Each row was made from one small tree. The marks that hang from a mark follow it in brackets, in the order of their numbers. Every link used is in the known rows. Write each row's tree.
(in the rows, 128 means zero)
Known rows:
J_86(J_161(J_293 J_873)): [151  89 138 155 141 177 168 110 104 139  81 152 181 120 113 145 122 153
 125 152  87 135 133 106 138 138 105  99 114 106  82  80 154 147 182 176
  97 138 138 116 167 127 153  71 133  98  96 124 118 143 140 128 118  89
 105 149  95 152  94 134 143 173 199 136 160 111 178 123 110  96]
J_126(J_855): [135 131 148 100 117 110 111 130 125 133 115 152 136 110 125 139 133 123
 125 170 143 139 135 110 109 137 107 145 134 149 146 115 123 125 107 116
 113 134 125 161 142 133 121 119 125 130 123 156 107 136 124 154 133 137
 138 132 129 119 127 117 140 130 126 121 147 149 124 123 125 169]
J_745(J_825(J_990) J_904(J_126 J_572)): [ 71 221 156 175 111 150 106 146 152  76 108 127 119  92 118 135  63 138
 115  95 190 166 136 154 167  90 174 139 175 205 140  68 112  97  98 105
 152 143 133  84 157  60 140 171 156 158  93 213  72  95  96 122 140  92
  85 183  96 135  96 142 113 155 190 119 117 185 119 182  80 143]
J_240(J_293): [105 135 140 171 123 158 106 128 122 150 135 125 134 151 126 115 138 153
 120 109 115 132 106 128  95 159 140 125 161 132 134 135 121 124 106 118
 135 128 152 127 129 131 145 131 118 134 118 102 116 128 136 160 139 117
 118 135 136 128 128 146 117 130 115 123 127 147 130 116 141 117]
J_497(J_293(J_240(J_904(J_126)))): [145 141 142 170 116 162 137 112 175 132 143 116 107  78 116 147 112 103
 138  96 106 148 145 128 126 158  79 152 140 168 106 111 118 161 154 111
 174 151 109 100 109 121 135 119 107 144 112  96  52 110  93 130 136  87
 109 165 184 138 108 182 165 153 183 143  82  84 153  91  49 131]
J_855(J_572(J_904(J_126)) J_990): [ 88 125 102 161 160 109  75 190 139 119 137 116  76 140 118 161 113  65
 145 108 126 188 120 222 121 162 106  73  85 197 119 120 123 133  99 102
 147 115 160 110 122  47 155 159 103 155 167 181 100 123 118 183 145  93
 125 156 150 160  76 137 106 146 194 135  89  65 115 149  75 174]
J_745(J_825(J_161(J_86 J_873)) J_904): [ 76 183 154 146  99 199 128  87 129 131 117 160 184 176  76 160 147 186
 114  90 187 111 102 146 186  48 211 125 105 140 148  88 128 120 109 191
 154 153 104  92 145  97 165 112 128 155  96 133 117 122 125 125  94  74
 131 203  95 163 149 124 168 173 168 127 159 133 133  98  74 138]
J_161(J_86 J_293 J_873): [147 133 128 139 163 184 152 108 119 140  49 170 171 151  78 163 160 150
 154 135 110 141 108 132 139 106 164 143 127 106 126 120 171 139 152 204
  96 158 139 117 182 141 157 108 141 121  98 122 118 143 163 167 107  86
 124 148  96 162 118 130 145 171 183 154 169 117 175  85 105 113]
J_855(J_572(J_904(J_240)) J_990): [123  88  97 153 140 113  81 224 100 127 124 150 100 126 108 173 101  76
 176 127 146 186 135 200 143 141 131  64  64 153 116 134 101 181  94 120
 122 104 159 123 142  85 120 143  68 147 192 177  94 114  97 197  86  88
 143 165 144 167  69 127 127 127 176 127 114  68 105 153  78 153]
J_161(J_873): [102 118 152 124 131 136 136 117 117 129 120 135 138 142 122 133 122 115
 108 134 115 137 124 130 138 130 134 121 115 116 114 126 142 142 150 156
 113 140 130 124 143 157 131  95 123 111 122 127 139 127 159 134 130 115
 141 152 104 160 106 120 138 167 150 136 132 122 130 107 104 113]
J_293(J_240(J_904(J_126 J_572))): [104 132 145 171 145 165 158 110 185  96 112 124  91  81 107 168  53  64
 141 147 109 170 163 165 140 124  96 168 143 175  81 104 120 132 130 105
 180 117 101  98 140  73 129 129 147 140 137 172  43  91  96 124 128 115
  78 146 153 139 109 162 160 165 219 145  99 101 138 117  63 131]
J_904(J_126 J_240): [133 117 113 159 145 100 134 136 135 113 142 159 103 106 120 137  87 115
 143 140 125 138 150 104 138 138 113 145 124 168 149 120 105 167 121 123
 127 121 131 114 132 140 133 165 133 150 125 171  65 122  60 144 113 146
 139 171 125 151 100 167 117 143 148 124 113 126 128 124  98 143]
J_572(J_904): [121 143 138 132 133 131 113 175 115 121 129 123 129 107 122 125 141 103
 144 130 151 157 111 151 112 143 125  99 123 126  92 107 124 137 133 137
 150 113 119 137 128 107 139 115 120 125 135 140 129 123 127 139 112 118
 128 136 142 167 111 124 113 159 136 128 136  95 117 146 105 122]
J_745(J_825 J_904(J_572)): [108 171 138 139  89 146 120 109 141 101 105 140 149 105 101 126  80 147
 125 108 185 140 138 156 157  69 176 141 185 167 129  74 106 110 109 145
 150 116 122  91 140  77 128 106 146 156  99 181  89 109 135  75 127  97
  88 165  78 108 144 135 145 148 157 118 143 149 115 157 130 143]
J_497(J_293(J_240) J_904(J_572)): [150 125 183 188  61 183 150 142 127 152  85 151 160  81 138 163  89  89
 131 141 136 190 131 151 155 119 130 191 167 130  67  82 128 147 144 141
 168 101 117  99 154  98 149 129 140 106 100 128 100  64 136  72 106  69
  80 106 169  84 115 181 157 117 149 110 106  90 134 107  67 115]
J_240(J_293 J_904): [131 125 144 180 133 162 123 124 121 143 137 122 133 134 132 118 135 122
 139  80 119 125 121 158  93 165 134 112 158 140 147 155 108 111 118 132
 133 159 153 124 134 138 137 125  93 128 136  93  91 114 124 160 156 102
 120 145 155 138 120 132 140 151 156 139 145 127 144 119 123 121]
J_855(J_572 J_990): [100  98 104 145 142 123  93 169 146 134 130 135 110 170 130 157 115  98
 137 106 118 158 127 195 135 127 135 101  90 157 148 157 142 139 107 110
 117 123 169 130 133  74 140 136  96 142 186 156 119 130 142 170 132 101
 130 133 139 110  99 127 124  96 176 139 108  80 135 153 110 171]
J_855(J_572(J_904) J_990): [ 96 110 105 145 139 118  76 206 115 139 123 127 109 136 118 162 136  84
 151 100 138 181 115 219 128 148 128  59  72 148 108 122 129 127 105 116
 142 121 151 127 129  58 138 125  80 144 185 172 125 117 140 184 116  77
 126 136 149 144  88 127 122 143 181 138 114  74 120 159  99 153]
J_825(J_161): [105 125 145 144 143 160 133 139 125 126 151 122 136 166 113 155 130 134
 127 117 141 136 119 138 139 126 159 121  86 119 138 123 114 142 100 132
 155 100 104 121 131 115 152 134 126 140 126 138 137 130 111 129 121 102
 130 136 146 137 148 137 144 128 113 113 137 144 123 112 107 148]
J_161(J_86): [130 146 106 138 125 147 124 113 132 123 103 148 137 160 110 147 161 152
 150 127 124 146 117 128 150 102 144 145 127 125 134 119 150 136 126 146
 116 149 123 133 145 127 133 144 140 135 108 121 102 123 141 156 120 130
 124 115 139 145 156 145 116 113 139 134 143 116 136 103 102 112]
J_904(J_240(J_293) J_572): [137 103 147 207 142 167 131 174 100 128  95 176 117 131 117 135  71 128
 156 144 122 171 151 138 129 144 161 156 149 124 135 125 106 189  93 140
 128 101 142 121 167 123 122 143 137 138 134 167  77  96  89 148 110 113
  97 156 105 131 120 146 130 142 134 111 149 160 110 112 127 110]
J_126(J_855(J_572)): [138 117 155 126 134 122  96 139 136 106 133 179 124 145 120 158 108  97
 125 158 131 165 129 166 126 136 127 107 122 172 144 139 138 116  90  99
  91 140 157 150 117 109 122 147 115 138 146 174 118 135 148 164 123 130
 139 142 125 110 119 109 132 135 138 115 129 143 116 117 127 201]
J_745(J_904): [135 141 130 122 119 130 124 110 119 138 128 145 159 122 119 105 133 150
 112 118 165 125 132 137 130 104 145 108 143 155 115  94 136  90 123 136
 131 145 146 132 126 115 137 125 120 141 123 111 114 126 126 120 123 102
 109 154 117 137 126 143 118 133 158 141 143 134 125 133 104 123]
J_825(J_161(J_293(J_240)) J_990): [129 174 167 161 160 243 145 147 141 158 117 137 124 113 113 175 110 139
 142 140 149 172 130 110 153 125 182 133  69 142  90 117 115 115  90 124
 176 117 104 106 153  65 179 148 124 110 120 121 135 113 129 187 114  47
 131 107 144 140  85 122 185 112 168 117 100 163 169 101  87 120]
J_745(J_825 J_904): [116 171 138 110  68 125 111 109 140 134 127 136 150 128 107 109 112 164
 113  99 179  98 114 127 160  82 172 101 165 160 147  96 107  94 107 142
 147 147 144 107 113  98 133 121 115 157 115 134 109 129 123 101 124 109
 118 185  90 120 128 116 144 145 137 132 145 152 123 147 123 140]
J_825(J_161(J_293 J_873) J_990): [116 155 164 165 174 219 156 156 104 136  90 150 156 148 102 172 125 139
 124 114 146 149 114 132 128 133 187 117  85  99 121 122 124 116 114 154
 126 136 118 113 181 120 181 134 117 122 122 142 145 131 138 195 131  43
 144 167 116 175  82 105 162 166 173 121 128 170 167 112  96 127]
J_240(J_904(J_126)): [114 141 120 147 155 116 149 120 148  95 152 119 115 113 117 144 102  82
 143 106 122 124 138 153 101 149  84 118 126 185 142 140 100 108 139 114
 133 156 122 109 125 126 134 150 124 149 132 140  69 125  91 151 147 123
 129 153 155 157 112 152 125 157 173 128 113  92 142 127  83 143]
J_904(J_126(J_855) J_572): [104 142 149 151 154 115 122 138 153  92 119 167 107 104  98 167  69  87
 132 183 126 185 149 134 130 141  92 188 165 189 128  90 131 140 104 112
 117 120 116 128 147 103 134 156 175 146 100 221  72 116 103 140 146 136
 109 142 128 110 137 156 130 154 178 123 145 166 121 131 102 174]
J_293(J_240(J_904(J_126(J_855(J_572))))): [129 141 146 153 146 143 102 123 190 105 149 167  96 101 104 183  78  59
 124 162 110 179 153 173 115 153  87 123 116 229 116 120 134 114  77  75
 133 164 142 129 115  63 143 158 100 149 157 174  47 126 108 191 130 103
 128 165 160 144 100 141 167 162 208 142 110 113 152 102  58 190]

Write each row's tree:
[142 152 140 182 144 128  89 198 120 139 129 166 104  94 105 140 102 109
 145 164 137 198 126 107  95 191 111 127 140 194 128 100  90 158  57 114
 140 116 151 141 150 122 135 173 116 145 119 177  67 129  54 210 103 118
 141 164 139 189  80 145 106 178 164 122 136 146 114  91  86 146] -> J_572(J_904(J_126(J_855) J_240(J_293)))
[118 135 159 159 159 250 169 101 154 167  72 158 159 162  80 195 155 147
 140 164 117 164 109 129 163  94 194 150  80  97  81 105 161 146 128 192
 155 122  98 114 171  93 181 103 134 114 104 117 119 132 147 174  86  50
 138 143 121 171 118 131 190 163 205 134 142 123 182  36  79 119] -> J_825(J_161(J_86 J_293(J_240) J_873))
[143 128 119 145 147 102 125 195 111 109 141 136  94  91 112 142  99  97
 163 146 151 172 140 129 136 162 111 109 120 176 112  95  95 170 114 116
 152 111 120 113 141 122 137 166 123 156 132 178  73 125  54 153  93 140
 147 162 140 186  81 157 112 177 160 122 122  98 109 121  70 130] -> J_572(J_904(J_126 J_240))
[107 131 117 173 141 133 154 132 150  76 134 133 114  95 105 152  70  64
 146 123 126 149 154 177 120 141  97 137 154 169 122 119 115 128 131 115
 146 122 120 114 150 103 133 147 155 144 115 186  40 102  94 133 162 111
  80 157 136 131 119 167 113 165 203 140 120 102 139 154  80 152] -> J_240(J_904(J_126 J_572))
[ 91 137 102 119 153  97  58 190 148 136 120 130  96  90 109 168 119  78
 128 143 143 186 112 146 108 181  74 118 111 203 129  77 111 143  95 103
 150 115 123 151 142  69 146 142 109 169 138 189  93 134  94 190 133 105
 139 143 159 164  91 138 115 146 212 121 125 101 130 139  74 176] -> J_572(J_904(J_126(J_855(J_990))))
[ 68 123 104 138 161  93 100 156 158  99  85 146  90 104 110 166  67  70
 124 155 115 182 143 165 128 147  75 172 124 197 149  86 123 146  92 115
 120 109 115 136 149  77 143 139 146 166 119 233  61 117 107 153 151 103
 100 142 122 103 123 151 139 124 209 123 122 147 130 138  90 178] -> J_904(J_126(J_855(J_990)) J_572)
[147 142 144 154 149 215 142 122 149 184 105 144 137 123 119 168 124 132
 142 159 138 145 138 109 138 124 160 144  79 123  94 102 113 136  96 161
 170  95 106 121 120  76 164 119 109 130 121 117 127 130 121 145 104  60
 136 132 137 142 112 134 184 140 163 117 115 132 164  69 116 135] -> J_825(J_161(J_293(J_240)))
[176 133 171 154  84 105 104 171 111 132 111 190 139  64 149 164  84 101
 137 147 131 174 132  94 133 179  90 173 161 187 139  75  90 157 121 126
 123 140 142 123 153 180 149 189 137 137  76 169  57  97  50 129 121 104
 144 180 184 128 113 179 145 142 124  99 139 112 135  96  65 166] -> J_497(J_293 J_904(J_126(J_855) J_240))
[126 125 154 176 102 111 154 174  98 106 104 170 123  98 128 177  26  61
 128 161 143 189 153 142 144 130 110 165 164 177 117  87 107 155 107 138
 136  90 137 105 166 141 132 197 158 147 103 211  68  65  67 112 102 117
 105 154 140 139  95 187 111 157 141 114 138 102 107 136  61 130] -> J_497(J_904(J_126 J_240 J_572))
[107 197 132 140  94 181  99  96 136 124 121 159 170 161  81 159 149 186
 139 103 186 120 107 143 183  62 200 112 129 152 151 106 119 101  84 149
 159 134 100  99 121  76 160 148 138 161  89 130  99 133 120 139 100  88
 127 183 123 150 162 137 165 144 135 111 147 149 133 102  91 149] -> J_745(J_825(J_161(J_86)) J_904)
[127 123 140 156 115 171 163 119 149 120 112 132  96  89  99 161  75  75
 140 140 122 160 162 155 134 108 118 149 125 132  90 122 129 142 144 109
 163 123  99 118 144  87 126 107 127 121 134 147  73  82 127 118 109  89
  88 130 139 119 119 148 159 150 206 128 128 110 132 128  81 116] -> J_293(J_240(J_904(J_572)))
[131 184 127 164 167 236 126 155 112 131  84 168 155 166  90 188 155 166
 154 115 164 163 122 132 157 120 190 133  92 115 139 128 141 127  95 151
 126 144  93 116 177  92 163 172 138 119  93 127 113 127 130 203 123  58
 128 111 158 154 128 127 149 119 167 122 132 168 180  97  91 133] -> J_825(J_161(J_86 J_293) J_990)
[158 129 157 177 134 142  82 224 101 129 131 201 120 135 116 138 108 105
 170 166 141 207 126 157 109 183 153  89 123 166 134 133 108 170  61 101
 108 122 176 140 139 106 137 168  88 142 158 178  85 123 110 219  81 105
 154 162 131 168  66 117 119 175 134 120 142 120  99  96 115 160] -> J_126(J_855(J_572(J_904(J_240(J_293)))))
[146 116 135 190 128 164 109 190  95 148 140 150 121 113 115 115 121 124
 161 123 143 169 123 123 104 175 154 106 128 131 122 124  92 166  97 137
 153 110 146 130 154 135 135 149  99 138 138 126 101 110  82 180  85 117
 137 151 131 184  81 131 114 158 138 126 143 118 110 114 117 101] -> J_572(J_904(J_240(J_293)))
[129 109 170 157 156 201 191 110 142 130  56 154 132  93  84 179  77  66
 130 147 113 161 144 148 133 110 132 150 135 128  63  97 146 144 154 170
 140 134 129 108 181 102 155  70 116 127 137 152  89 103 163 137 127  50
  83 153  97 157  77 124 167 202 247 144 135  96 174  97  89 111] -> J_161(J_293(J_240(J_904(J_572))) J_873)
[114  96 111 146 166  83  71 192 137 105 129 193  76 137 116 173  76  86
 140 151 110 183 140 172 137 152  89 122  82 211 175 119 109 169  62  96
 101 128 152 138 149  90 126 181 103 175 175 223  50 120  67 209 116 119
 147 164 140 119  87 139 131 115 188 120 114 118 119 141  75 216] -> J_904(J_126(J_855(J_572 J_990)) J_240)
[116 132 144 202 155 144 121 144 153 101 104 158 123 106  95 148  76  74
 141 132 118 179 133 162  89 182 100 160 185 203 149 122 105 124  83 106
 139 146 134 139 154 107 147 139 135 159 115 185  40 108 103 174 160  96
  97 157 132 141 126 173 130 190 199 128 143 153 136 114 101 164] -> J_240(J_293 J_904(J_126(J_855) J_572))
[133 129 130 202 152 140 112 136 126 129 136 147 112 138 128 110  93 137
 142 128 108 159 134 100 111 169 130 141 142 170 155 131 101 170 107 128
 140 121 168 121 143 150 150 173 128 157 123 152  78 118  70 157 133 138
 140 180 128 157 112 170 111 151 131 132 122 138 129 108 105 118] -> J_904(J_126 J_240(J_293))
[106  99 111 117 136 104  74 175 149 122 116 164 109 153 117 156 117  93
 134 139 119 177 127 191 131 141 107 102  89 175 167 140 125 128  74  97
  97 138 158 163 132  80 129 129  89 148 181 191 118 131 134 194 129  93
 133 130 136  98 115 109 143  92 175 137 117 127 123 129 119 185] -> J_126(J_855(J_572 J_990))
[136 125 129 161 136 133 155 138 128  91 120 167 125  85 102 137  47 113
 138 158 162 175 177 131 155  88 139 153 153 191 127  66 104 146 113 125
 131  99 153 106 156 114 132 174 153 177 111 216  39  98  70 124 105 116
  91 189  94 154 120 173 106 163 192 144 150 152 108 151  61 135] -> J_745(J_904(J_126 J_240 J_572))
[150 123 136 156 148 225 182  95 147 142  63 168 145 121  77 174 149 114
 160 136 112 147 135 138 132  98 147 135 109 117  84 116 177 141 154 192
 124 179 117 118 178 118 144  82 117 124 122  91  90 119 155 188  94  56
 122 153 118 181 100 123 173 189 236 155 153  65 193  57  70 103] -> J_161(J_86 J_293(J_240(J_904)) J_873)
[155 136 136 155 169 167 153  94 182 140 107 140 102  87 116 148  97  92
 147 144 114 148 155 117 112 150 105 134 123 184  97 105 116 127 134 148
 151 150 121 125 133  93 146 127 101 142 128 120  66 123 101 166 127  85
 115 161 136 154 102 149 164 159 209 143 102  93 184  96  86 138] -> J_161(J_293(J_240(J_904(J_126))))
[103 114 101 146 157  89  75 164 163 100 136 153  96 134 111 186  94  43
 142 119 118 170 140 195 112 162  73 102  93 225 160 150 110 111  89  86
 117 155 155 137 121  76 148 150  88 171 177 194  42 124  98 212 167  84
 135 171 166 135 102 138 137 136 228 145 124  84 139 127  73 218] -> J_240(J_904(J_126(J_855(J_572 J_990))))
[125 149 149 130 138 149 132 110 194 120 141 145  93  79 112 157  89  76
 121 162 117 162 141 127 117 150  73 151 128 204 121  99 119 122 108  87
 161 158 106 139 134 101 131 128 115 160 121 145  61 119  96 181 131 116
 125 149 171 141 112 143 172 152 210 131 116 106 150  86  66 149] -> J_293(J_240(J_904(J_126(J_855))))
[135 133 141 146 139 224 161  85 146 163  47 173 152 128  75 170 158 140
 136 155 102 152 126 114 153  92 170 150 104 104  71 104 180 153 142 198
 126 153 120 128 182  99 160 103 126 116 108 120 113 136 158 161  92  81
 125 135  97 161 108 138 163 159 204 146 150 107 177  62  89 110] -> J_161(J_86 J_293(J_240) J_873)
[143 122 152 188 114 191 163 125 155 117 104 140 114  70 100 162  89  95
 170 116 118 169 160 157 148 130 122 172 133 127  94 110 121 155 162 109
 175 133 114  85 147  86 117  95 130 125 127 115  61  83 125 120 133  77
  78 136 160  97 127 175 176 145 198 123  97 104 139 110  63 115] -> J_497(J_293(J_240(J_904(J_572))))
[155 150 104 146 164 212 166  87 171 131  73 154 128 108  92 175 128 108
 172 135 111 157 142 134 138 117 117 148 121 173  97 114 148 128 136 162
 151 160 119 110 151  90 154 150 124 147  95 110  49 130 112 173 108  82
 103 137 150 165 118 169 160 162 235 156 127  76 195  71  60 131] -> J_161(J_86 J_293(J_240(J_904(J_126))))
[119 161 142 132 147 106  91 170 149 112 128 146 115  78 110 156 123  86
 136 156 140 184 119 128  97 172  79 125 140 198 121  80 116 132  97 114
 149 124 122 144 123  98 137 155 142 142 111 180 101 146 103 171 119 130
 140 138 146 170 103 137 120 172 172 123 137 120 119 121  93 159] -> J_572(J_904(J_126(J_855)))
